Each row was made from one small tree. The marks that hang from a mark follow it in brackets, in the order of their numbers. Every link used is in the known rows. Write each row's tree.
Known rows
Q_94[Q_604]: -1.13 -0.84 -1.42 -0.42 -1.75 -1.27 1.31 0.26 1.54 0.83 1.16 -0.55 -0.03 -0.58 0.42 1.47 -1.67 1.91 -0.10 0.38 -0.70 0.84 -1.49 1.52 -0.68 0.91 -2.12
Q_667[Q_717[Q_240 Q_604] Q_724[Q_94 Q_803]]: 0.89 1.28 1.70 4.07 -2.34 1.76 5.43 1.59 -3.72 2.47 -2.86 -0.18 1.58 1.63 1.67 0.68 2.66 -1.73 -1.08 -0.19 -1.93 2.19 0.28 -2.54 -3.14 -2.59 -2.53
Q_604[Q_724[Q_94]]: -0.09 0.43 -1.66 1.64 0.71 -0.94 -0.97 1.29 -1.82 0.14 -1.13 0.34 0.78 -0.36 0.00 0.37 2.47 3.28 0.57 0.30 -2.07 2.05 -0.87 -0.43 -1.50 0.38 0.22
Q_667[Q_724[Q_717[Q_240]]]: -2.44 0.02 -0.09 4.88 -1.05 1.90 3.20 -0.25 0.26 1.21 0.26 1.72 2.29 2.60 1.60 -0.09 -0.21 -1.54 0.74 1.54 -0.12 2.07 0.17 -0.25 -1.38 -2.89 -3.72
Q_803[Q_410 Q_724[Q_667[Q_717[Q_240[Q_94]]]]]: -5.03 1.96 1.44 0.12 -2.55 -0.26 0.58 0.40 -0.20 0.67 1.79 -1.43 -0.02 -1.12 1.04 -1.60 -3.23 -2.98 3.27 -3.00 0.56 -0.15 2.50 -1.97 0.29 0.11 -1.52
Q_94[Q_604[Q_724[Q_667 Q_717[Q_240] Q_803[Q_410]]]]: 4.61 -0.67 0.22 -1.68 2.16 0.57 -0.31 -0.49 -0.51 0.21 0.16 -3.25 1.11 -1.45 0.37 -0.51 0.34 0.05 0.15 -1.88 -3.38 1.47 -1.39 0.97 -0.24 0.36 1.86
Q_667[Q_717[Q_240[Q_724] Q_604]]: -2.02 1.68 -1.25 1.59 -4.71 0.77 4.07 0.88 0.81 0.04 0.06 4.91 0.21 1.69 -0.88 2.08 -1.07 -3.94 -0.99 -0.83 1.69 0.39 3.76 0.08 -0.63 -1.42 -1.48
Q_410[Q_803[Q_724[Q_717]]]: -2.27 -1.55 0.24 -0.05 0.64 -0.95 -2.00 -1.58 1.76 3.29 0.83 2.11 2.32 0.46 4.22 0.91 -0.04 2.26 1.14 0.41 2.04 0.42 0.83 -0.23 2.97 -0.75 -2.88
Q_410[Q_803[Q_724[Q_94 Q_717[Q_240 Q_604]]]]: 0.27 -0.38 0.80 0.90 -0.06 -1.55 -1.42 -1.65 0.12 3.31 -0.23 1.03 1.61 0.17 3.88 0.42 1.83 0.16 0.64 0.34 1.47 0.64 2.34 -2.50 1.93 -1.30 -1.18
Q_240[Q_94 Q_604]: -4.12 -0.07 0.83 -1.42 -3.36 0.40 1.74 -0.20 1.34 -2.22 1.86 0.85 -1.94 0.76 -0.82 0.40 -1.65 -0.12 -1.00 1.47 2.62 -1.49 0.62 2.21 0.00 0.81 -0.89
Q_604[Q_724[Q_94 Q_803]]: 1.40 -0.09 -0.10 0.36 2.54 -0.08 -1.06 1.23 -2.36 0.82 -1.47 -1.50 1.40 0.25 0.46 -0.16 3.38 3.99 0.33 -0.32 -3.42 1.96 -2.30 -0.67 -0.98 0.70 0.67
Q_410[Q_803[Q_724[Q_94 Q_667]]]: -0.60 -0.47 1.07 0.23 1.21 -3.05 -3.11 -0.95 -1.07 1.84 -0.12 -1.50 0.37 -0.57 1.87 0.60 1.88 3.83 0.69 1.62 0.89 1.62 0.20 -1.94 0.01 -0.73 -1.92
Q_803[Q_724[Q_717[Q_240]]]: -3.70 -0.38 0.11 2.11 -0.58 1.07 -0.22 -0.96 1.95 1.25 2.42 2.14 1.32 1.59 2.61 -1.35 -2.50 -3.23 2.92 -1.39 0.80 0.02 1.28 -1.57 1.10 -1.06 -2.32
Q_94[Q_604[Q_240[Q_717 Q_724[Q_667 Q_803[Q_410]]]]]: 2.53 -1.13 0.11 -1.84 1.61 -0.74 -0.23 -0.34 1.06 0.68 -0.65 -2.70 -0.41 -0.93 -1.51 -0.60 -1.28 0.17 -1.28 -0.15 -0.89 -2.69 -2.33 2.06 0.68 1.78 1.73
Q_803[Q_410 Q_724[Q_94 Q_717[Q_604[Q_240]]]]: -0.76 1.23 0.10 -0.88 0.23 1.32 -1.61 0.74 -0.28 2.58 -0.54 -1.11 0.57 -2.89 3.34 -1.23 -2.25 -1.45 3.45 -3.58 -0.85 -1.67 0.60 -4.34 4.14 1.41 0.18
Q_410[Q_803]: -3.01 -0.03 -1.14 0.81 -1.21 -2.93 -0.18 -1.04 2.09 1.91 -0.13 1.95 1.51 0.88 2.29 2.15 1.37 4.51 -0.41 1.82 2.34 2.00 -0.20 0.55 1.28 -0.57 -3.41
Q_240[Q_604 Q_717 Q_724]: -0.81 0.53 0.95 -0.49 -3.87 -0.67 0.32 -1.33 2.07 -1.14 0.47 3.65 -0.60 3.66 -3.43 1.48 -0.93 -1.13 -1.98 1.94 1.56 -3.35 0.85 3.08 0.16 2.74 0.40
Q_717[Q_240[Q_94 Q_604 Q_724]]: -2.80 0.12 1.11 1.02 -4.03 0.14 2.76 -1.87 1.56 -2.70 2.04 1.76 -1.37 2.31 -2.83 -1.30 -1.33 -4.72 -1.37 1.45 3.19 -1.31 4.39 2.28 -1.59 -0.77 1.02
Q_410[Q_803[Q_724[Q_94 Q_667 Q_717[Q_604]]]]: 1.79 -0.54 1.10 -1.24 1.78 -1.04 -3.35 -0.78 -0.99 2.17 -0.19 -0.59 0.51 -0.78 2.51 1.31 1.87 2.28 0.43 1.00 0.61 0.68 0.87 -2.46 1.77 -0.77 -1.13
Q_410[Q_803[Q_724[Q_94 Q_667 Q_717[Q_604[Q_240]]]]]: 2.27 -1.26 0.54 -0.89 3.10 -0.83 -3.39 -0.67 -0.92 1.61 -0.97 -0.40 0.13 -1.77 2.77 0.47 1.62 2.00 0.15 0.95 1.47 -0.12 0.02 -2.38 2.22 -1.29 -0.33
Q_94[Q_604[Q_724[Q_667[Q_717]]]]: 2.40 -1.16 -1.33 -1.13 0.27 -0.27 0.34 1.23 -1.39 -0.49 -0.20 -0.58 -0.05 -1.93 -0.58 1.89 -0.16 2.13 -0.75 -0.25 -2.07 1.61 -1.18 2.30 -2.14 0.19 0.09
Q_717[Q_240 Q_604[Q_724[Q_94]]]: 0.95 2.28 -1.60 2.59 -2.51 -1.43 1.75 0.53 -2.07 -0.74 -2.12 1.77 -0.71 0.08 -0.39 1.35 2.22 -1.29 0.33 -0.87 -0.66 2.67 2.37 -2.97 -1.73 -0.42 0.75
Q_604[Q_240]: -3.60 -0.57 -2.73 2.04 0.82 -0.35 0.69 0.81 2.13 -0.85 -0.57 2.31 -0.71 -0.40 0.94 -0.37 -1.31 1.61 0.36 0.50 2.47 -0.04 -2.96 0.00 0.48 -0.96 -1.86
Q_604[Q_240[Q_717 Q_724[Q_667]]]: -0.86 -0.48 -1.15 0.85 1.69 -0.55 -1.18 0.24 1.56 -1.40 -0.74 1.52 -1.16 1.70 -2.91 -0.47 -0.43 -0.32 -1.14 2.11 1.90 -2.76 -1.59 1.61 -0.07 0.13 0.66
Q_717[Q_240[Q_94 Q_724] Q_604]: -2.82 0.86 -0.03 0.35 -3.89 -0.12 2.98 -0.11 0.69 -0.90 0.87 1.67 -1.36 1.78 -2.75 0.85 -0.95 -4.99 -0.79 0.68 2.12 -0.94 6.13 0.03 -0.10 -0.44 0.43

Write each row's tree
2.72 0.87 0.02 -0.39 -0.88 0.26 -0.30 0.62 -2.36 -3.12 -0.95 1.14 -1.62 -1.06 -1.55 1.17 1.57 1.83 -1.26 0.46 -0.62 1.44 -1.45 0.38 -2.59 0.19 1.18
Q_240[Q_604[Q_724[Q_94 Q_667[Q_717]]]]
-0.36 -0.75 1.07 1.91 0.46 -1.50 -1.72 -2.21 0.62 3.39 0.47 0.68 2.29 0.63 4.07 -1.02 1.80 0.60 0.84 0.77 1.59 0.78 1.47 -1.57 1.14 -1.86 -1.38
Q_410[Q_803[Q_724[Q_94 Q_717[Q_240]]]]
5.30 -2.15 -0.67 -2.73 5.10 1.59 -1.25 0.48 -0.69 -0.19 -1.26 -2.96 0.38 -3.49 0.94 -1.02 -0.36 1.52 -0.39 -1.80 -2.40 -0.15 -3.52 1.47 1.05 0.48 2.75
Q_94[Q_604[Q_240 Q_724[Q_667 Q_717 Q_803[Q_410]]]]
-1.10 2.45 0.84 -1.84 0.36 0.56 0.77 1.53 0.24 0.18 0.42 -2.40 0.47 0.05 0.13 0.33 -0.31 1.68 0.71 -2.13 -1.63 1.53 -2.95 -0.98 0.22 0.18 -2.01
Q_724[Q_667[Q_717] Q_803[Q_410]]
-1.43 -1.70 -1.11 -0.05 2.86 0.95 -0.09 0.42 1.41 -0.58 -0.47 0.90 0.00 0.22 -0.93 -0.87 -1.08 0.81 -0.64 0.57 1.37 -1.44 -1.53 1.14 1.27 -0.27 0.11
Q_604[Q_240[Q_724[Q_803]]]
2.48 -1.95 3.72 -5.43 2.24 4.11 -1.18 -0.77 0.51 -3.05 2.80 -2.00 -1.70 1.69 -3.90 -1.08 -0.79 -2.66 -2.56 1.96 0.50 -3.64 1.55 3.54 0.88 0.33 2.78
Q_240[Q_94 Q_604 Q_724[Q_667 Q_717 Q_803]]
1.72 2.93 -0.38 1.30 -1.74 -1.15 1.69 0.45 -2.11 0.31 -2.58 -0.66 0.15 -0.44 0.47 0.57 2.31 -0.98 0.91 -2.72 -2.01 2.56 1.64 -3.65 -0.28 0.52 1.26
Q_717[Q_240 Q_604[Q_724[Q_94 Q_803[Q_410]]]]
2.70 -2.67 -0.61 -2.07 3.06 0.16 -0.30 0.24 0.36 -0.84 0.11 -2.44 -1.09 -1.80 -1.74 -0.23 -1.44 0.95 -1.52 0.74 -0.35 -1.10 -2.40 2.02 -0.46 0.23 1.11
Q_94[Q_604[Q_240[Q_724[Q_667 Q_803]]]]
3.74 0.15 -0.42 -0.14 5.77 0.07 -2.29 1.47 -3.09 -1.14 -3.31 -3.86 -0.44 -3.07 -0.08 -2.29 2.68 3.46 0.47 -1.52 -2.40 0.96 -4.08 -1.72 -0.34 0.11 3.23
Q_604[Q_240 Q_724[Q_94 Q_667 Q_803[Q_410]]]
2.34 -1.34 -1.53 -1.28 0.95 -1.05 -0.57 0.81 -1.19 -0.84 -0.05 -1.57 -0.54 -1.90 -1.15 1.77 -0.16 2.89 -0.33 0.25 -2.21 1.95 -1.35 1.65 -1.96 0.89 0.19
Q_94[Q_604[Q_724[Q_667]]]
0.78 -0.30 -2.22 1.59 3.27 -0.81 -1.71 0.95 -0.80 -1.98 -2.64 1.56 -0.94 0.06 -1.17 -0.09 1.34 2.02 -0.50 0.66 0.39 -0.70 -3.36 1.18 -1.00 0.16 1.59
Q_604[Q_240[Q_717] Q_724[Q_667]]
-2.08 -1.32 -0.16 -0.22 1.78 0.21 -0.59 0.27 1.28 -1.34 0.11 0.14 -1.65 1.88 -3.30 -1.60 -0.61 -1.65 -1.91 2.59 2.65 -4.56 0.06 3.04 -0.04 0.01 1.75
Q_604[Q_240[Q_94 Q_717 Q_724[Q_667]]]
-2.96 2.28 -1.64 2.45 -5.05 0.27 4.55 1.21 1.22 0.10 -0.11 4.64 0.14 1.44 0.86 2.18 -0.65 -2.99 -0.44 -1.29 1.68 1.44 1.65 -1.03 -0.87 -1.71 -2.74
Q_667[Q_717[Q_240 Q_604]]
2.33 -0.28 2.20 -1.92 -0.24 0.69 -0.36 -0.70 -0.66 -1.21 0.32 -0.97 -0.83 0.98 -2.86 -0.21 0.86 0.61 -1.74 1.30 -0.91 -1.13 -0.30 0.65 -0.43 1.55 1.63
Q_240[Q_604 Q_724[Q_94 Q_803]]
0.68 2.43 2.15 0.31 -0.64 0.35 -1.66 -1.23 -0.61 -0.19 1.41 -2.81 -0.35 -1.40 1.07 -2.90 -1.56 -3.32 3.29 -2.56 -1.08 0.15 0.85 -4.08 0.53 0.16 0.91
Q_803[Q_410 Q_724[Q_94 Q_667 Q_717[Q_240[Q_604]]]]
-0.07 -3.29 0.92 -3.39 0.64 3.03 0.12 -0.17 2.01 1.03 3.39 -0.89 0.88 0.61 -1.88 -0.79 -2.06 -2.92 -1.93 1.67 0.10 -3.77 3.66 4.91 1.42 0.16 1.64
Q_240[Q_94[Q_604] Q_724[Q_717]]
0.87 -0.16 -0.73 -0.78 -0.76 1.55 0.02 -0.42 0.55 -2.17 0.12 3.53 -0.20 -0.06 0.24 1.32 -0.38 1.02 -0.18 -0.07 0.31 0.42 -0.92 1.64 0.63 0.81 0.29
Q_240[Q_604[Q_724[Q_717]]]
-0.79 -1.03 -1.58 1.36 1.92 0.07 -0.51 0.58 0.60 -0.55 -0.70 0.93 -0.65 -0.57 -1.41 -1.32 -0.16 0.40 -0.76 1.47 1.49 -1.31 -0.90 0.48 0.05 -0.72 0.94
Q_604[Q_240[Q_724[Q_94]]]
0.42 2.36 0.58 1.35 -2.10 -1.09 1.68 -1.41 -0.27 -2.95 -0.43 0.17 -0.83 0.15 -0.82 -0.56 0.20 -1.12 0.58 -1.54 0.05 2.44 -0.12 -0.97 -1.67 -0.04 0.80
Q_717[Q_240[Q_604[Q_724[Q_667 Q_803[Q_410]]]]]
1.57 0.62 1.64 -2.01 1.22 0.40 -2.92 0.20 -0.77 1.92 1.52 -5.01 0.30 -2.96 1.62 -1.78 -1.92 -0.74 3.16 -2.41 -3.05 -0.49 -0.36 -2.81 1.51 1.26 0.50
Q_803[Q_410 Q_724[Q_94[Q_604] Q_667 Q_717]]
1.65 1.29 0.44 2.65 -1.11 1.15 0.77 -1.56 1.63 -0.63 1.32 0.92 0.22 1.80 0.78 -2.09 1.58 -2.92 -0.31 0.78 0.38 0.46 -0.61 -1.15 -1.09 -2.12 0.62
Q_724[Q_94 Q_717[Q_240[Q_604]]]
3.04 -2.51 -0.94 -0.51 2.69 -0.41 0.03 0.26 -0.36 1.11 -2.12 -0.84 0.71 -0.87 1.01 -0.22 0.56 2.13 -1.34 -0.63 -1.58 -1.39 -3.81 2.64 0.01 1.68 1.78
Q_94[Q_604[Q_240[Q_717] Q_724[Q_803]]]
1.39 -0.17 -1.55 -0.48 3.08 1.50 -2.15 0.92 -0.33 -1.60 0.28 1.11 0.57 0.18 -0.58 1.00 0.97 1.65 0.53 0.27 -1.50 1.74 -1.15 0.63 -0.26 -0.82 0.19
Q_604[Q_724[Q_667 Q_717]]
-4.28 2.05 0.64 0.65 -1.92 -1.44 -1.08 0.53 -0.52 2.80 0.61 -2.25 0.91 -1.68 2.25 -1.29 -1.90 0.85 4.06 -2.80 -1.42 0.26 0.65 -3.78 1.69 2.02 -1.57
Q_803[Q_410 Q_724[Q_94]]
3.27 -0.56 -0.03 -2.52 1.14 0.11 0.28 1.14 -1.62 0.57 -0.68 -2.85 0.71 -2.43 0.13 1.04 -0.06 2.45 -0.28 -1.99 -3.47 1.40 -2.04 1.53 -0.71 1.40 0.70
Q_94[Q_604[Q_724[Q_667[Q_717] Q_803[Q_410]]]]
-3.93 1.74 -0.74 1.23 -4.45 -0.71 3.55 0.32 0.93 -0.88 0.50 1.41 -1.50 1.43 -0.39 1.05 -0.57 -3.66 -0.09 0.00 2.27 0.41 3.69 -1.29 -0.47 -0.76 -1.32
Q_717[Q_240[Q_94] Q_604]
-0.59 -0.21 2.57 -2.76 -2.24 0.16 -0.56 -1.03 0.67 -2.89 1.68 0.03 -2.55 3.38 -5.64 0.23 -0.54 -2.61 -3.05 3.37 2.01 -4.87 2.30 4.18 -0.81 2.12 2.26
Q_240[Q_94 Q_604 Q_717 Q_724[Q_667]]
